Each row comes from the steps of one walk. Every step used is in the known rows, and no mark comes twice. Write the walk behind each row, first mark first.
Known rows:
zela-bupo-debika-buzodak-ruzi-matab: [-8 -22 -20 22 -17 -9 -10 20 33 12 12 9 23 9 6 37 2 -53 22 -36 35 28 13 34 -28 -17 -16 5 32 -5 2 4 -23 -10 -38 -14 -38 -26 -60]
zela-buzodak-debika-bupo: [1 2 10 5 11 21 14 5 53 45 32 -13 10 20 2 44 13 -35 54 -18 14 6 45 3 -30 30 -17 -10 4 -15 5 -22 -6 16 -54 -39 -32 -41 -22]
buzodak-ruzi-matab-nedu-motima-zela: [9 4 0 -40 -53 -32 -45 7 -27 -15 40 -15 -16 -62 -50 -27 2 -41 -33 -20 58 9 13 78 -20 -40 22 10 -47 -2 -4 16 -40 -8 6 17 -35 13 -24]
debika-buzodak: [-14 -2 9 -6 27 2 2 9 -5 5 6 3 2 5 -18 13 -12 -15 18 20 25 -20 -3 8 -19 24 -13 3 11 -11 2 1 9 5 -31 -6 2 10 -6]
matab-nedu: [22 18 -26 -27 -35 12 -20 0 -27 16 -9 -2 -3 -29 -18 -17 -27 12 -25 20 17 -3 -6 29 -23 4 36 -22 9 -26 17 -32 -12 -27 3 -24 -9 15 -2]
debika-bupo-zela-kaze: [-67 14 -4 -8 -9 32 -17 23 35 -14 0 11 17 21 49 29 5 -3 18 14 4 -36 42 -8 -23 47 -5 -6 50 -1 55 -11 -5 93 -64 16 -23 13 -21]
pigu-matab-ruzi-buzodak-debika-bupo: [-54 28 4 -28 -28 26 -40 -12 -37 -2 60 30 7 26 15 -34 -9 6 -45 49 -1 1 34 32 -14 23 4 -24 9 -6 -8 -56 -35 36 -3 -63 -39 -23 -3]
bupo-debika: [3 -21 6 19 3 13 0 15 6 21 -3 9 16 19 10 23 7 1 13 -18 8 27 -12 -5 -2 -18 -3 -8 37 0 25 -6 -1 -29 -18 -8 -17 -14 -34]
nedu-matab: [-31 -9 -36 -28 6 33 -29 24 -20 31 -8 6 -5 -20 -1 -32 19 0 3 16 12 6 27 3 16 -37 16 0 16 -14 -11 -11 5 -7 -15 -3 3 3 9]
motima-nedu: [-15 18 -3 -11 20 -23 -22 -4 -5 12 -39 0 -10 -36 1 -27 48 -9 22 12 5 39 -8 2 -1 -22 -24 -17 -10 0 -15 40 7 -10 -24 1 10 -13 -3]
zela-bupo-debika: [2 -11 -28 34 -10 1 2 12 40 19 -9 7 28 21 28 37 9 -35 23 -38 10 42 4 8 -20 -20 -16 4 46 -5 3 1 -16 -9 -30 -24 -28 -39 -43]
pigu-matab-ruzi: [-25 8 -9 -24 -5 17 -24 -16 -44 -5 18 21 0 0 4 -31 -12 2 -58 44 -9 3 14 38 -5 1 -1 -16 -7 -9 -12 -37 -5 4 30 -46 -24 -25 4]
zela-buzodak: [21 4 -11 9 20 -1 26 -18 33 31 -7 -11 1 6 -9 30 11 -22 21 -12 21 3 11 -7 -12 9 -21 1 -14 -23 -16 -6 10 -17 -9 -9 -9 -28 -5]
ruzi-matab-nedu-motima: [11 28 -35 -48 -74 -19 -52 10 -40 7 0 -20 -20 -50 -16 -60 -3 -22 -37 -10 13 18 24 64 -28 -28 51 -25 -12 -12 -3 -13 -23 -28 18 -15 -23 18 -22]
motima-zela-bupo-debika-buzodak-ruzi: [0 9 -23 14 16 -21 -3 17 35 5 6 -26 5 19 3 57 28 -57 26 -45 52 49 -1 26 -38 -21 -19 54 14 1 -4 41 -35 33 -24 -32 -29 -41 -40]
matab-ruzi-buzodak: [-44 60 0 -17 -38 15 -49 -41 -12 -7 26 16 8 31 10 -43 -9 15 -27 21 -32 5 5 9 2 -2 26 -10 12 -12 -22 -24 -38 21 -3 -20 -32 -6 4]
pigu-matab: [-11 -13 -8 -12 6 0 1 5 -40 -4 21 19 -3 -3 2 -13 -7 3 -42 36 23 -5 12 20 -4 12 -17 -9 -9 2 -7 -28 0 0 24 -35 -5 -13 5]
kaze-zela-bupo-debika-buzodak-ruzi: [-27 27 -25 35 -2 -17 -12 7 43 -13 -4 6 42 13 6 77 -4 -48 12 -26 9 31 -2 12 -10 20 -27 9 40 -19 -6 31 -12 13 -31 -9 -37 -10 -14]
debika-bupo-zela-buzodak-ruzi-matab: [-42 -12 8 -12 -25 25 -21 20 39 2 22 9 8 12 30 23 18 -17 27 -1 27 -32 51 26 -27 23 -1 -15 19 -11 28 -14 -21 66 -53 6 -32 -3 -22]
ruzi-buzodak: [-32 44 8 -6 -34 -9 -23 -18 -10 -5 45 18 4 33 6 -24 1 20 -6 10 19 -6 2 -22 5 20 4 -6 13 3 -21 -14 -41 23 -19 -1 -5 18 8]
buzodak-debika-bupo-zela-motima: [-46 9 25 -18 -11 29 -24 51 52 9 45 12 7 10 27 30 1 -18 53 -2 -11 -7 56 15 -22 51 -14 -18 32 16 41 -15 -12 60 -78 -17 -37 -22 -30]
bupo-zela: [-28 9 -5 -24 6 16 -19 23 21 -8 -11 9 4 6 25 9 -5 -4 8 11 -2 -35 14 1 6 13 -10 5 28 6 14 -1 7 23 -19 21 -4 2 1]
motima-zela: [4 28 -15 -3 14 -18 -2 6 10 -5 -4 -35 -15 13 1 23 29 -22 6 -24 21 32 -5 6 -20 -10 0 48 -10 6 -9 35 -20 36 10 -28 -4 -20 -5]
debika-buzodak-ruzi-matab-nedu: [-12 -13 15 -29 -14 -10 -24 13 -22 -7 41 4 -5 -34 -55 0 -22 -31 -8 15 57 -28 11 56 -25 6 4 -2 -21 -14 4 0 -16 -9 -21 13 -21 28 -25]
ruzi-buzodak-debika-bupo: [-53 40 29 -12 -43 11 -32 4 9 7 84 14 15 47 17 -9 0 9 27 4 15 -1 34 -11 -12 42 7 -16 30 10 0 -31 -58 54 -63 -29 -30 3 -13]
bupo-debika-buzodak-ruzi: [-6 -36 27 10 20 9 -4 19 1 15 23 17 17 9 -18 36 -5 -20 22 -6 44 5 -14 15 -13 -9 -18 1 26 -4 27 1 -2 -24 -43 7 -23 -4 -42]
debika-bupo-zela: [-48 -8 9 -7 -14 36 -20 25 26 -4 5 13 10 25 52 15 12 5 28 13 5 -32 35 5 -22 29 6 -13 45 -3 39 -19 -15 78 -54 0 -18 3 -9]
zela-motima-nedu-matab: [-32 36 -28 -26 9 -27 -27 23 19 1 -51 36 -36 -76 -6 -18 46 -1 27 24 -2 43 10 5 10 2 -61 -24 -16 1 1 61 23 -1 -40 31 8 -17 -6]
nedu-motima: [12 27 -4 -19 6 -22 -16 -9 -18 13 -24 -21 -3 -28 9 -41 19 -32 6 -12 16 29 -16 15 -18 -36 -3 3 7 5 -13 20 7 4 -34 -3 -4 -15 10]
buzodak-ruzi-matab: [-8 -22 19 -22 -42 -25 -29 7 -10 -27 53 6 -8 -42 -44 -10 0 -30 -26 -16 38 -10 24 56 3 -26 7 2 -51 7 -5 13 -30 -8 12 39 -27 18 -26]
zela-motima-nedu-matab-pigu: [-26 46 -29 -27 -1 -24 -28 29 15 5 -59 44 -43 -78 -6 -17 55 -3 17 32 -14 38 14 4 6 5 -65 -22 -22 -3 -6 54 9 -9 -41 15 7 -23 -3]
debika-buzodak-ruzi-matab-girop: [-13 -18 10 -32 -9 -12 -31 19 -21 -10 44 12 -11 -22 -50 -3 -8 -30 -14 18 44 -32 1 51 -16 -3 -6 8 -19 -12 -4 -1 -11 -1 -19 12 -17 28 -28]
bupo-debika-buzodak-ruzi-matab-pigu: [-4 -26 20 1 -8 5 -14 27 -5 13 19 21 5 0 -23 26 4 -27 4 -3 31 2 3 27 -17 -11 -11 -2 18 -5 16 -5 -24 -36 -33 -10 -29 -4 -47]

Which walk is each row?
[15 48 -28 -11 11 -40 -15 -5 4 14 -31 -44 -7 -16 21 -16 41 -64 17 -42 33 64 -12 26 -40 -48 -10 39 11 7 -25 46 -14 34 -34 -31 -14 -43 -3] | nedu-motima-zela-bupo
[-59 59 16 -22 -44 28 -55 -26 1 2 53 14 13 43 17 -33 -8 7 -7 15 -34 9 31 15 -10 12 27 -18 23 -6 -7 -38 -48 43 -34 -39 -48 -15 -9] | matab-ruzi-buzodak-debika-bupo
[9 3 -40 -39 -66 -13 -55 22 -25 -4 18 6 -29 -14 -12 -44 18 -1 -49 1 -20 -1 11 44 -4 -31 34 -2 -9 -11 -12 -24 -20 -16 37 -18 -16 25 -34] | ruzi-matab-girop
[-8 -25 12 14 22 15 -1 20 2 26 2 11 16 24 -1 33 -2 -11 26 -3 26 11 -14 0 -15 0 -11 -6 45 -8 27 -4 7 -24 -40 -11 -14 -6 -39] | bupo-debika-buzodak
[-76 58 18 -20 -39 14 -37 12 26 -3 76 16 18 46 25 5 -6 1 21 10 12 -18 45 -21 -10 59 -2 -9 42 14 15 -29 -51 71 -77 -9 -33 12 -20] | ruzi-buzodak-debika-bupo-zela-kaze
[1 38 -41 -45 -8 -12 -20 -1 -60 5 -1 -4 -10 -36 -8 -26 -12 -18 -61 36 49 14 3 43 -35 7 -2 -2 1 -9 6 -25 -7 5 8 -50 -18 -10 0] | pigu-matab-nedu-motima-zela-kaze
[4 27 -7 -1 21 -4 9 9 47 25 19 -45 -9 27 2 56 37 -47 45 -36 30 37 27 9 -42 13 -11 40 -8 -4 -4 20 -24 48 -27 -55 -27 -47 -21] | motima-zela-buzodak-debika-bupo
[14 38 -52 -42 -75 -27 -52 10 -23 7 -3 -32 -19 -42 -9 -44 9 -39 -28 -27 22 37 26 70 -42 -36 45 -8 -8 -11 -11 -1 -36 -13 15 -30 -28 0 -31] | ruzi-matab-nedu-motima-zela-bupo
[-46 27 -30 -40 16 11 -56 -1 -18 32 -48 6 -13 -46 1 -61 57 -7 14 29 -7 47 11 16 10 -55 -3 -20 0 -18 -24 26 7 -13 -29 -10 -2 -19 2] | motima-nedu-matab-ruzi
[-23 48 -41 29 -11 -21 -10 -2 44 -18 -20 -3 34 12 17 59 0 -35 1 -25 -17 31 4 2 -5 24 -18 9 32 -19 -20 27 -9 27 -8 -15 -23 -8 4] | kaze-zela-bupo
[32 49 -36 -41 -25 -12 -32 -5 -37 23 -28 -33 -14 -42 -11 -37 -1 -19 -18 -2 37 34 -18 44 -44 -26 32 2 9 -19 5 1 -16 -7 -15 -39 -14 -4 3] | matab-nedu-motima-zela
[-38 47 23 -15 -35 -1 -28 1 5 7 77 12 12 36 0 -12 -7 4 15 1 10 2 24 -13 0 32 3 -8 16 12 -15 -24 -47 22 -44 -21 -24 2 -6] | ruzi-buzodak-debika
[33 51 -45 -34 -26 -15 -30 -5 -26 24 -29 -34 -8 -40 -4 -29 1 -33 -11 -11 39 42 -15 48 -51 -29 28 4 16 -20 1 -1 -23 -3 -21 -47 -20 -12 -4] | matab-nedu-motima-zela-bupo
[-9 47 -25 21 11 -15 6 -16 41 -1 -21 -10 25 11 -5 65 6 -26 7 -13 -8 15 4 -12 0 35 -23 3 8 -31 -22 21 9 9 -1 -10 -17 -10 17] | kaze-zela-buzodak
[-15 -10 20 -23 -12 -12 -21 18 -14 -12 34 12 -11 -25 -50 6 -7 -37 -10 17 40 -32 18 45 -20 7 -11 7 -27 -7 -10 2 -27 -8 -20 5 -17 18 -21] | debika-buzodak-ruzi-matab-pigu
[-37 -5 2 -2 -4 36 -8 17 42 11 2 8 12 29 47 29 18 -6 37 6 13 -30 39 3 -28 33 -5 -13 40 -12 32 -20 -8 70 -59 -8 -21 -10 -11] | debika-bupo-zela-buzodak
[3 29 -36 9 6 -26 0 7 35 -1 -9 -36 -5 18 15 39 31 -46 16 -42 23 48 6 15 -32 -14 -8 52 3 2 -17 39 -33 45 -2 -41 -16 -41 -20] | motima-zela-bupo
[-30 -3 30 -4 -13 30 -14 34 28 19 55 -5 12 21 16 22 2 -18 48 -12 -7 6 47 16 -26 32 5 -16 24 11 28 -29 -22 44 -64 -39 -35 -18 -28] | buzodak-debika-bupo
[-41 80 -39 -3 -6 -31 -34 15 28 -19 -60 30 -8 -49 -3 32 38 -14 2 18 -36 40 7 -4 11 33 -55 -13 0 -19 -17 60 3 11 -23 3 -6 -6 18] | kaze-zela-motima-nedu-matab-pigu
[-35 12 -28 -32 23 0 -40 14 -19 34 -45 5 -13 -50 1 -49 59 -7 24 22 13 43 9 5 10 -48 -15 -18 0 -10 -22 33 11 -14 -35 -2 11 -11 2] | motima-nedu-matab
[-41 30 -5 -28 -23 11 -34 -26 -48 -9 38 31 3 17 7 -42 -12 13 -61 51 2 0 15 25 -3 11 -1 -17 0 -7 -22 -45 -26 13 22 -46 -25 -17 7] | pigu-matab-ruzi-buzodak
[19 29 -22 0 29 -19 16 -8 33 17 -10 -41 -15 17 -5 46 36 -38 23 -30 33 33 5 1 -29 -3 -14 48 -19 -9 -19 32 -15 25 4 -36 -9 -38 -8] | motima-zela-buzodak
[-3 67 -25 -24 20 -39 -14 -7 -2 0 -33 -45 -8 -23 8 -10 32 -54 2 -28 30 48 -10 7 -34 -25 -14 44 5 12 -2 49 0 45 -36 -5 -12 -19 -3] | nedu-motima-zela-kaze
[-19 14 -3 -23 20 23 -7 25 58 22 8 -2 10 13 16 39 0 -30 37 -3 5 -30 37 2 -6 27 -25 4 21 -2 7 -9 11 13 -43 0 -21 -29 -13] | bupo-zela-buzodak-debika
[-69 62 15 -30 -42 35 -62 -19 10 -1 49 15 15 44 28 -30 -9 5 -2 21 -36 -3 34 17 -8 16 25 -17 33 -5 -3 -37 -45 50 -41 -32 -50 -13 -9] | matab-ruzi-buzodak-debika-bupo-zela
[22 39 -45 -44 -64 -24 -45 3 -25 17 -4 -35 -26 -42 -20 -40 11 -37 -26 -21 27 30 27 62 -39 -31 44 -11 -20 -16 -11 -3 -28 -21 18 -29 -27 1 -27] | ruzi-matab-nedu-motima-zela-buzodak
[-64 36 -27 -46 -21 47 -64 2 -21 34 25 13 2 4 2 -56 11 3 -5 27 -14 15 41 12 13 -33 32 -9 24 -19 -25 -34 -21 8 -29 -24 -29 -9 5] | nedu-matab-ruzi-buzodak-debika
[8 16 -35 -38 -78 -7 -44 12 -29 0 11 -11 -18 -36 -21 -39 -13 -4 -39 -4 6 4 31 55 -21 -11 54 -28 -16 -14 2 -23 -28 -30 34 -14 -21 25 -27] | ruzi-matab-nedu
[14 45 -13 -22 16 -35 -16 -6 -13 9 -27 -45 -13 -19 10 -25 39 -48 11 -30 29 53 -18 20 -30 -43 -4 35 1 9 -18 43 -6 30 -27 -21 -7 -29 6] | nedu-motima-zela
[-51 15 22 -22 -5 21 -31 50 48 12 31 10 1 -3 28 23 17 -21 59 2 -10 6 53 14 -22 42 -26 -27 28 14 36 0 -10 55 -87 -18 -35 -26 -31] | buzodak-debika-bupo-zela-motima-nedu
[-23 35 -39 39 -9 -13 -10 4 47 -7 -21 2 44 21 22 70 4 -36 8 -31 -16 41 0 -2 -4 17 -18 5 49 -19 -8 25 -7 13 -15 -20 -31 -17 -11] | kaze-zela-bupo-debika
[21 62 -42 -44 -20 -16 -29 -5 -30 16 -30 -35 -10 -45 -13 -24 -6 -26 -25 1 37 30 -12 34 -45 -14 25 9 14 -17 16 2 -12 3 -22 -28 -19 3 -6] | matab-nedu-motima-zela-kaze
[34 41 -45 -28 -26 -10 -31 2 -23 31 -31 -30 -3 -33 0 -21 2 -31 -8 -17 41 51 -18 45 -52 -36 27 3 29 -20 8 0 -23 -13 -27 -49 -25 -20 -15] | matab-nedu-motima-zela-bupo-debika
[16 41 -27 -7 11 -34 -14 2 6 18 -31 -39 -1 -9 25 -7 42 -64 23 -47 34 73 -16 25 -40 -53 -11 37 24 7 -17 46 -13 25 -40 -35 -20 -49 -14] | nedu-motima-zela-bupo-debika
[-66 52 24 -20 -43 9 -39 19 28 -1 74 28 8 36 25 1 0 8 33 10 8 -8 39 -10 -9 58 -13 -20 34 14 10 -19 -48 65 -76 -11 -31 1 -15] | ruzi-buzodak-debika-bupo-zela-motima
[0 21 -19 -24 -74 -13 -34 17 -17 -6 -1 6 -29 -22 -9 -24 23 -16 -44 -1 -31 -5 44 35 -11 -9 21 -8 -30 1 -26 -15 -50 -29 31 -29 -13 3 -21] | ruzi-matab-pigu
[-74 31 -24 -43 -29 57 -68 5 -18 33 30 17 4 10 13 -53 15 6 0 28 -12 12 49 14 5 -26 36 -14 34 -21 -14 -40 -29 30 -43 -29 -31 -7 1] | nedu-matab-ruzi-buzodak-debika-bupo
[-63 43 25 -20 -40 17 -38 14 19 5 81 17 17 49 26 -5 -2 6 30 8 13 -13 40 -11 -10 47 4 -15 39 12 4 -32 -54 62 -70 -21 -32 5 -12] | ruzi-buzodak-debika-bupo-zela
[-15 -18 30 -10 24 -6 -4 7 -8 -8 35 10 3 -14 -43 17 -16 -29 10 18 55 -29 -4 29 -16 12 -21 10 -13 -7 2 10 -1 6 -38 21 -11 15 -12] | debika-buzodak-ruzi
[-38 -13 12 -5 -5 31 -11 17 41 5 17 10 14 17 32 32 16 -13 33 3 27 -33 39 13 -26 27 -10 -10 27 -13 30 -15 -13 71 -64 5 -27 -7 -13] | debika-bupo-zela-buzodak-ruzi
[-28 64 -23 15 -9 -32 -13 7 41 -39 -29 19 6 -20 -1 57 0 -9 -1 0 -32 25 -1 -7 10 55 -44 -6 4 -9 2 52 12 27 -6 20 -12 5 14] | kaze-zela-motima
[-45 -1 28 -17 -8 38 -24 45 40 15 50 -1 15 24 29 26 -1 -19 49 -5 -8 -11 56 16 -23 37 1 -14 37 13 36 -28 -18 56 -72 -29 -36 -20 -28] | buzodak-debika-bupo-zela
